Known rows, with every way that one mark hangs from another:
Q_289{Q_273{Q_43{Q_553}} Q_285}: [  0  -5  -2   6   7  -2  -1  11  -1  -2   0  -5   0   3 -15  13 -10   4
  10   3  -4  17   6  -5  -3  -6   1   7   4   2  -1  11  -7  -6  -8   6
   4  -5   1   1 -10   5   4 -15  -7   1  -8 -20   4  11   0   1  -3   1]
Q_43{Q_273 Q_285 Q_553}: [  4  -5 -19   0  10  -4  -3  20   8  -2  -5  -4  -1  -5 -10   0  -2   7
  13   7  -2  -1  -8  -2   5  -4  -3  -4  -1   0   0   3   8  -3  -1   4
   4  -2   5  -1  -8   2  -8  11 -10   0   1   1   0  -5  -3   5  -3  -5]
Q_553{Q_43{Q_198 Q_273{Q_289} Q_285}}: [  3   1   2  -3   1  -9   0   7   3   3  -4  -6  -3   0 -10   0  -6   8
   9   8  -3 -27  -2  -2  11  -5  18  -2  -7   2  12  15   4   2  -1  -5
   7  -3   3   3 -12   6 -11   9  -5   6   1   2  -9  -9  10   0  -2   0]
Q_73{Q_43{Q_285} Q_142}: [  7  -3  -3  -1  -6   0  13 -11  -3  -8  -5  -6   0  -6 -13   3  -1   9
   2  -2   0  11   6 -12   4  -3   7  -2   1   1  10  12  -1 -10  -2  -8
   8   1  -8   9   6   4  15  -4  -7  -2  -4   1   8 -16   3   8   6   3]
Q_198{Q_43{Q_73}}: [ -3  -5 -21   5   4  -4  -4   4  -2  -3  -1  -6  -1  -6 -11   1  -5   7
   0  -3  -2   0  -1  -4   4  -2   2   1  -8  -1  -9  12  -2  -3  -4   3
  -5  -4   3   4  -3   2   9  -4  -8  -2  -6  -1  -1  15   0  11   4   4]
Q_190{Q_142{Q_47 Q_73{Q_43}}}: [  6  -3   8  13 -17   4 -28  -6  -1  -9  -3  -4  -2  11 -12   3 -17 -19
   4  -8   1   8  -3  -9   3  -6   1   1 -12  -1  -7   4  -7  -8  -2   1
  -3  -2  14   6  12   4  19  -4  -8  -4  -3  -1  -1   5  10   8  -8   1]
Q_198{Q_43{Q_273}}: [  1  -7 -20   8   4  -3  -4  12   2   0  -3  -6   0  -3 -12   0  -6  10
   0   3  -3  -4  -6  -4   4  -2   7  -3  -8   2  -4  16  -4   3  -2   6
  -4  -5   2   4  -7   3  10   2  -7  -1  -4  -5  -1  13   1  13  -2   4]
Q_289{Q_273{Q_43} Q_285}: [  2  -5   8   4   5   1   0   4   0   0   0  -6   0   6 -17  13 -11   5
   2   3  -4  21   7  -6  -4  -6   6   9   2   2   2  18 -10  -6  -9   7
   7  -3   1   7  -7   6   6 -20  -5   1  -8 -22   4  11   3   2  -2   2]
Q_289{Q_273{Q_43{Q_553}}}: [ -1  -8  -4  10  11  -1  -3  12  -2  -6   2  -6   0   3 -13  11 -12   5
  10   5  -4  17   6  -8   0   0   0   6   0  -1   2   9  -6  -1  -7   6
  -5  -6   3   2 -13   7   5  -7  -8  -1  -6 -11   7   0  -3  -1  -2   3]
Q_43{Q_73{Q_142} Q_198 Q_285{Q_289}}: [  5   0  -2  -9 -14  -4  10 -11   2  -3  -7  -3  -4  -6 -11   8   5   7
   4   0   0 -23  -4  -4   2  -4  12  -7  -7  -4   6  -3  10 -17  -1  -3
   1   5  -6   4   1   3 -10 -11  -8  -4   0  13  -8  -6   6   1   7  -5]
Q_142{Q_47 Q_73{Q_43{Q_285}} Q_190}: [ -1   1   5  -2  -5  -9 -21  -3   0 -11  -1  -5  -2   5  -9   2 -13 -16
   4  -5   1  12  -5  -4   4  -3  -2  11  -4  -2   1  -7   1 -13  -3  -3
   4   0  26  18   4  11  24  -2  -3  -5  -3  -2   2 -13  14  11  -4   5]
Q_198{Q_43{Q_73 Q_285 Q_553}}: [  0  -3 -35  -2   9  -6  -2  11  -3  -4  -1  -4  -2 -10  -8   0  -1   6
   9  -1  -2  -2  -1  -1   6  -3  -4  -3  -6  -2 -11   8   9  -9  -3  -3
   2  -2   2  -4  -8  -1   3   2 -11  -4  -8   9  -4  10  -5   9   1   1]
Q_553{Q_43{Q_73}}: [ -4  -3   5   6   3  -7  -3   2  -1  -3  -3  -5  -3  -6 -11   0 -13   5
   7   1  -3   5  -1  -6   5  -4   7   1  -1  -1  -1  20  -1  -2  -7   3
  -6  -2   2   6  -7   4   0  -1  -7   1  -5  -4  -5   5  14   4   4   5]
Q_142{Q_73 Q_190}: [ -3  -2  17   3   0  -4 -15  -1   4  -5  -3  -7  -1   2 -10   1  -9   4
   4  -1  -1  17 -11  -6   2  -3  -1   5  -3  -2  -3  -6  -8  -6  -5  12
  -5  -3  21  17   0  12  10  -1  -5  -4  -2 -12   5   0  19  12  -5   5]
Q_190{Q_142{Q_47 Q_73}}: [  7  -3  11  13 -13   6 -31  -4   5  -7  -5  -4  -3  14 -12   3 -14 -18
   5  -7   0  12  -6  -4   3  -6  -1  -2 -11  -1 -12   4  -7  -8  -1  10
  -4  -4  14   5   7   3   4  -3  -7  -4  -1  -5  -2  12  14  10 -11  -1]
Q_273{Q_289}: [  6  -3  24  11   2   1  -5   8   6   0   0  -6  -1   4 -10   1  -4   8
   2   1  -1  11   6  -8  12  -2   4   0  -1   2   1  13 -11   7  -4   8
  -3  -6   6   9  -1   8  -1   6  -8   1   0 -14   5   0  12   6   0   0]
Q_142{Q_47 Q_190}: [ -1  -3  16   8   8  -8 -19   2   6  -3  -4  -6   0   5 -10   0 -11 -11
   3  -4   0  14   1  -3   2  -2  -6   5  -5   1   5  -2  -6  -7  -4  14
  -4  -6  19  18   1  10   8  -4  -4  -4  -3 -11   4   1  16   9   1   4]
Q_285{Q_289{Q_273}}: [  6  -7  16   9  -4  -2  -5   6   1  -2   3  -2  -1   4 -13  16 -12   5
   3   7  -2  24   0  -9  -4   1  11  -3  -1   0   2   6  -9  -5  -7   6
 -10   1   2   7  -2   9   0 -20  -8  -5   1 -12   1   6  15   8  -1   0]
Q_273{Q_43{Q_73} Q_289}: [-3 -1  9  7  0 -3 -4  3  1 -3  0 -5 -3  1 -8  4 -6  7  2  0 -1  1  8 -8
 12 -3  1  7 -2 -2 -3  9 -1  7 -3  5 -2 -4  5  7 -7  7  5  9 -8  2 -5 -4
  6 -1  0 -5  5  5]
Q_198{Q_43{Q_73 Q_285{Q_289} Q_553}}: [  3  -3 -24   0  -5  -7  -3  12  -4  -3   1   0  -3 -10  -8   5  -2   7
   9   0  -2   1   0  -1   2  -3  -1 -10  -6  -2 -11   3  12 -11  -2  -5
  -3   4   3  -4  -6   1   2  -2 -13  -7  -4  13  -8  14   0   8   1   1]
Q_273{Q_43{Q_198 Q_553} Q_289}: [  2  -4   7   8   0  -4  -4  12   0   1  -1  -7  -1   2  -8   2  -5   8
  11   0  -3 -21  10  -7  12  -3   1  -6  -7   1   6   6  -4   6  -3   1
  -5  -7   5   0 -12   7  -2  12  -9   3  -6  -4   4  -4  -6  -7  -1   2]
Q_43{Q_73{Q_142} Q_273 Q_285 Q_553}: [ -4  -2 -29  -2   7  -3   8   7   6  -9  -7  -7  -4  -8 -12   2   9  10
  14   4  -1 -12  -9  -2   5  -4  -1   4   2  -3  -5  -2  16  -6   1   0
   5  -1  -3  -2  -8   1 -12  10 -10  -1  -2  11  -1 -15  -3   0   5  -7]
Q_43{Q_285 Q_553}: [  8  -3  -9   1  10  -5  -3  14   2  -1  -4  -4  -1  -5 -11   0  -3   6
  12   2  -2  14   1  -4   5  -4  -7 -10   0   1   1   7   1  -8  -3   3
   4  -2   4   0  -4   1  -7   5 -12  -2   0  -1   1   0   3   6  -2  -2]
Q_198{Q_43{Q_73{Q_142} Q_285 Q_553}}: [  0  -3 -34  -2   3  -1   8   1  -4  -9  -4  -7  -3 -11 -11   1   7   8
   9  -3  -3  -4   1  -2   6  -2  -2  -4  -6  -2  -9   6  10 -11  -1  -3
   4  -2  -5  -5  -7  -1   2   0 -10  -3  -7   9  -2   3  -5  10   4   1]
Q_273{Q_43 Q_289}: [  3  -4  20  11  -5  -1  -5   6   0   0   0  -5  -1   4 -10   3  -6   9
   1   0  -2  10  12  -9  12  -3   2  -1  -4   1   2  15  -9   8  -3   8
  -1  -5   3   7  -6   9   4   8  -8   2  -3 -11   9   1   1   0   0   7]
Q_285{Q_289{Q_273{Q_43{Q_198 Q_553}}}}: [  3  -7   7   7  -7  -4  -4  10  -2  -1   3  -2  -1   2 -11  17 -11   5
   9   5  -3  -2   4  -8  -4   0  11  -7  -5  -1   7   1  -3  -5  -6   2
 -12   0   2   0 -10   8   0 -14 -10  -3  -1  -4  -2   4   0  -2  -2   2]
Q_289{Q_273{Q_43{Q_73 Q_198}} Q_285}: [ -3  -3  -6  -2   7  -3   1   1   1   1  -2  -6  -2   2 -16  13  -8   5
   3   1  -2 -11   2  -3  -2  -7  10  15  -3  -1   1   9  -3  -9  -8   2
   4  -3   2   5 -10   4   4 -22  -5   2  -9 -12  -1  10  -2  -5   2  -2]

Rows:
[  7  -4  -1   2 -20  -4  13  -1  -4  -8  -2  -3   0  -9 -11   8   0   8
  10  -1   0   9   5 -13   1  -2   6 -14   0   0   7   2   6 -12  -2 -11
   0   5  -8   2   4   6   8   0 -10  -5  -1   7   3 -15   4   6   5   1]	Q_73{Q_43{Q_285{Q_289} Q_553} Q_142}
[  8   0   2   6 -16   2 -28  -8  -2 -10  -3  -4  -2  10 -11   3 -15 -19
   4  -7   1  11  -2  -6   3  -6   1   0 -12  -1  -7   3   0 -13  -1  -3
   3   1  13   6  10   2  17  -4  -7  -4  -1   6  -3   2   9   8  -9   0]	Q_190{Q_142{Q_47 Q_73{Q_43{Q_285}}}}
[  1  -3 -19  -2  13  -6  -3  12   3  -3  -4  -4  -3  -7  -9   0  -2   4
  13   0  -1   7  -3  -2   5  -4  -8   0   0  -2  -5   2  11  -9  -4  -1
   3  -1   5   0  -5   0  -7   4 -12  -2  -2   7  -1   0  -1   2   3  -5]	Q_43{Q_73 Q_285 Q_553}
[ -3  -6 -18   2  11  -6  -5  10   4   0  -4  -6  -2  -7 -10   0  -5   5
  13  -1  -1 -26  -5  -4   5  -3   1   3  -6  -2   0  -1   2  -4  -5   1
  -9  -5   6   2  -8   1  -7   2 -11   0  -8   2  -3   0  -4  -3   3  -7]	Q_43{Q_73 Q_198 Q_553}
[ -3   0  16   5 -11   2   9  -8   2  -4  -3  -7  -3  -1 -12   6   4  10
   2  -4  -1  -4  10  -6   9  -8   5   9   2   0  -5  11  -1   1  -2   6
   8  -3  -5   5  -4   7   3   4  -6   3  -8 -10   4   0   4  -2   7   2]	Q_273{Q_43{Q_73{Q_142}} Q_289{Q_285}}
[  5  -1   4  -4  -6  -7  -3   2   3  -1  -2   0  -4  -4  -8   7  -4   6
   4   3   0  10  -3  -4   1  -3   4  -5   0  -2  -3   2   9 -11  -3   2
  -1   5   3   6   1   4  -6  -8 -10  -5   3   7  -6   4   9   5   4  -2]	Q_43{Q_73 Q_285{Q_289}}
[  1  -7 -17  12   5  -2  -5  23   3  -2   1  -6   0  -2  -9   1  -2   9
   9   3  -3 -13  -1  -4  11  -2   2  -3  -7   2  -7  10   0  10  -2   3
  -4  -8   6  -2 -12   4   2  15  -9   1  -6  -2   1   7  -2   9  -2   1]	Q_198{Q_43{Q_273{Q_289} Q_553}}
[  2  -3  15   7  -1   0  -2  13  12   4  -3  -5  -1   3 -13   2  -3   9
   4   4  -1  -3  -3  -4   8  -7   7   7   1   4  -3  12  -6   7  -4  10
   6  -5   7   8  -4   8  -4   8  -6   4  -1 -17   1   3  10   5  -1  -4]	Q_43{Q_273{Q_289{Q_285}}}
[ -5  -4   0   2   2   2  10  -8   0  -7  -3  -8  -2   2 -19  15  -2   7
   3   1  -2   9   4  -5  -3  -7   8  15   4  -1  -3  12  -3  -9  -5   5
   8  -2  -6   5  -6   5   7 -21  -4   1  -9 -15   3   4   2   0   4   0]	Q_289{Q_273{Q_43{Q_73{Q_142}}} Q_285}
[  0   1   4   0  -6  -1   9  -9  -1  -8  -3  -6  -3  -2 -10   4   7  10
   3   1  -1   0  10  -5  13  -5   3   2  -1  -2   1   8   8  -2   0   0
   9  -1  -4   4  -8   6  -1   6  -7   1  -1   5   6 -11   1  -3   7   4]	Q_273{Q_43{Q_73{Q_142} Q_285} Q_289}
[  6  -4 -11   1   3  -7   0  10  -3  -3  -1  -3   1  -7 -10   1  -9   5
  10  -1  -2  12   4 -10   5  -3  -2  -2   1   1   6   9   2  -7  -6 -10
   5   0   3   3   1   2  12   6 -10  -2  -4   2   4  -8  -1   5   2   1]	Q_73{Q_43{Q_285 Q_553}}
[ -3  -3 -19  -5  11  -7  -2   8   8  -2  -6  -3  -3  -4 -11   1   0   7
   5   6   0  -5 -11  -1   5  -5   2   9   0  -3  -3   3  12  -4  -3   3
   6   0   5   6  -6   2  -5   4  -8   0   1   6  -4  -4   3   2   3  -5]	Q_43{Q_73 Q_273 Q_285}
[ -4  -1  11   5  -8  -8 -24  -2   1  -9   0  -6  -1   6  -9   1 -16 -15
   3  -7   1  11  -5  -7   2  -2  -3  12  -5  -2  -1  -5  -5  -7  -4   1
  -5  -4  27  19   5  13  26  -1  -3  -4  -5  -7   7 -11  15  11  -4   7]	Q_142{Q_47 Q_73{Q_43} Q_190}
[  5  -5 -17  -2  12  -6   0   9  -2  -2  -1  -5  -1   2 -12  11  -6   4
  11   4  -3  -3   5  -4   1  -1   6   3  -5  -1  10   6   1  -9  -5  -3
   3  -3   3  -1 -14   3  -1 -13  -7   0  -3  -1   1  -4  -8  -4  -3   0]	Q_289{Q_273{Q_43{Q_198 Q_285 Q_553}}}
[ -2  -3  14   6  -2  -4 -25   0   6  -8  -3  -8  -3   7  -9   1 -12 -14
   4  -5   0  14  -7  -3   2  -3  -4   7  -5  -2  -5  -5  -7  -7  -3  14
  -6  -5  28  16   1  12  11  -3  -4  -4  -2 -13   0  -1  21  12  -7   4]	Q_142{Q_47 Q_73 Q_190}
[  7  -3 -16  -3   3  -8  -1   9  -2   0  -3  -4   1  -8 -11   0  -8   5
  10  -1  -1 -15   3  -9   5  -3   3  -5  -6   1  13   4   3  -9  -6 -15
   3   0   3   3  -1   2   9   2  -9   0  -4   7   1 -12  -6   1   2  -2]	Q_73{Q_43{Q_198 Q_285 Q_553}}
[  4  -4  -4   1   9  -3  -2   3  -2  -6   1  -5  -1   4 -13  12  -8   5
   3   7  -3  23   6  -5   1  -1   6   5  -1  -1   6  13  -3  -7  -6   2
   5  -2   2   6 -10   6   5 -17  -6  -1  -2  -9   6   1  -1   2  -2   4]	Q_289{Q_273{Q_43{Q_285}}}
[ -3  -1  15   6  -5  -2  -3   3   2   1  -1  -4  -2   1 -11   5  -5   8
   2  -3  -1   1   9  -5  10  -9   1   7   3   1  -7  13  -2   3  -5   6
   5  -4   4   7  -5   7   4   4  -6   3  -7 -11   4   8   4  -4   4   2]	Q_273{Q_43{Q_73} Q_289{Q_285}}
[  1   2  -4  -6   2  -6  -2   0   1   0  -1  -5  -3   1  -8   3  -1   7
   3   1  -1 -23   7  -3  13  -4   6   4  -7  -2   6   4   7  -2  -2  -4
   7  -2   4   4  -9   5  -4   5  -8   3  -5   7  -2  -5  -3  -9   4   1]	Q_273{Q_43{Q_73 Q_198 Q_285} Q_289}
[  3  -2 -12  -6  -4 -10  -1  10   3   2  -3  -1  -4  -9  -8   6   0   4
  14   2  -1 -22  -5  -2   2  -3   3 -10  -6  -3   1  -8  13 -13  -4  -6
  -4   4   4  -2  -5   2 -12  -2 -12  -4   0  15 -10   2   2  -2   3  -7]	Q_43{Q_73 Q_198 Q_285{Q_289} Q_553}
[ -3   0  -8  -3   0  -5  10  -4   1  -7  -8  -7  -4  -5 -13   2   0  10
   9   6  -1 -10  -7  -3   6  -5  11   1   0  -2   1  13  13  -6   0  -1
   6   0  -6   3 -10   3  -5   3  -6   2  -1   7  -8 -11  12   3   5   1]	Q_553{Q_43{Q_73{Q_142} Q_273 Q_285}}
[ 10   0  15  -4 -13 -10   0   1  -3   3  -4  -1  -2  -4  -9   5 -11   6
   8   4  -3 -10   1  -4   2  -5  14 -19  -8   1  12  14   2 -11  -4  -5
  -2   5   0   3  -6   5  -7  -6  -8  -2   2   3 -12   5  14   3  -2   4]	Q_553{Q_43{Q_198 Q_285{Q_289}}}
[ -3  -1   7   3  -5  -7  -2 -14  -1  -8  -5  -9   0   1 -13   2  -5  -6
   2  -8   0 -20   4  -9   3  -2   8   7  -9   0  19  -4  -3 -10  -1  -3
  -2  -5   6  17   6   9  21  -6  -2  -2 -10  -2   5 -22   9   7   8   5]	Q_73{Q_43{Q_198} Q_142{Q_47 Q_190}}
[ -8  -1   5   4   6  -5  -5 -12   5 -11  -6  -9  -4   0 -12   2   1  -5
   4  -6   0   1  -2  -4   3  -3  -3  10  -2  -3   0  -4   3  -9   0  12
  -4  -5   8  14   0   8   4  -6  -4  -3  -5  -3   2  -8  14   6   9   1]	Q_43{Q_73{Q_142{Q_47 Q_190}}}
[ -2  -2  -1   1  -3  -6   8 -11  -2  -4  -8  -9  -3  -7 -13   1  -4   8
   8  -1  -2 -25  -1  -6   4  -5  15  -2  -7  -2   7  15   0  -6  -2  -1
  -4  -4  -6   3  -8   4  -3  -3  -5   2  -5   1  -7  -5  10   1   6   2]	Q_553{Q_43{Q_73{Q_142} Q_198}}
[  3  -1  -1   1  -1  -6  -1   9   2  -2   0  -4   0   0 -10   2  -4   7
   2   4   0  -3   0  -9  11  -3   8   6  -1   1   7  11   4   3  -2 -10
   9  -1   5  10   0   7  10   9  -7   3  -1   2   7 -17   3   4   3   1]	Q_73{Q_43{Q_273{Q_289} Q_285}}
[  5  -5   3  10  -9  -2   0  -9   0 -10  -4  -9   1   1 -12   2  -5  -7
   0  -7   0   5   8 -12   4  -3   5   2  -1   2   7  13  -7  -4  -2   0
  -1  -3   0  10   7   6  18  -5  -6  -2  -6  -6   7 -15   7   9   6   3]	Q_73{Q_43 Q_142{Q_47}}
[  0  -2 -25  -3  -7  -6  -2   9   1  -1   0  -1  -3  -6  -9   6  -2   9
   2   5  -1  -9  -8  -1   2  -3   9  -5  -7  -2  -9   4  13  -6   0  -1
   0   3   2   2  -5   3   4  -2 -10  -4  -2  13  -9  12   0   9   2   1]	Q_198{Q_43{Q_73 Q_273 Q_285{Q_289}}}
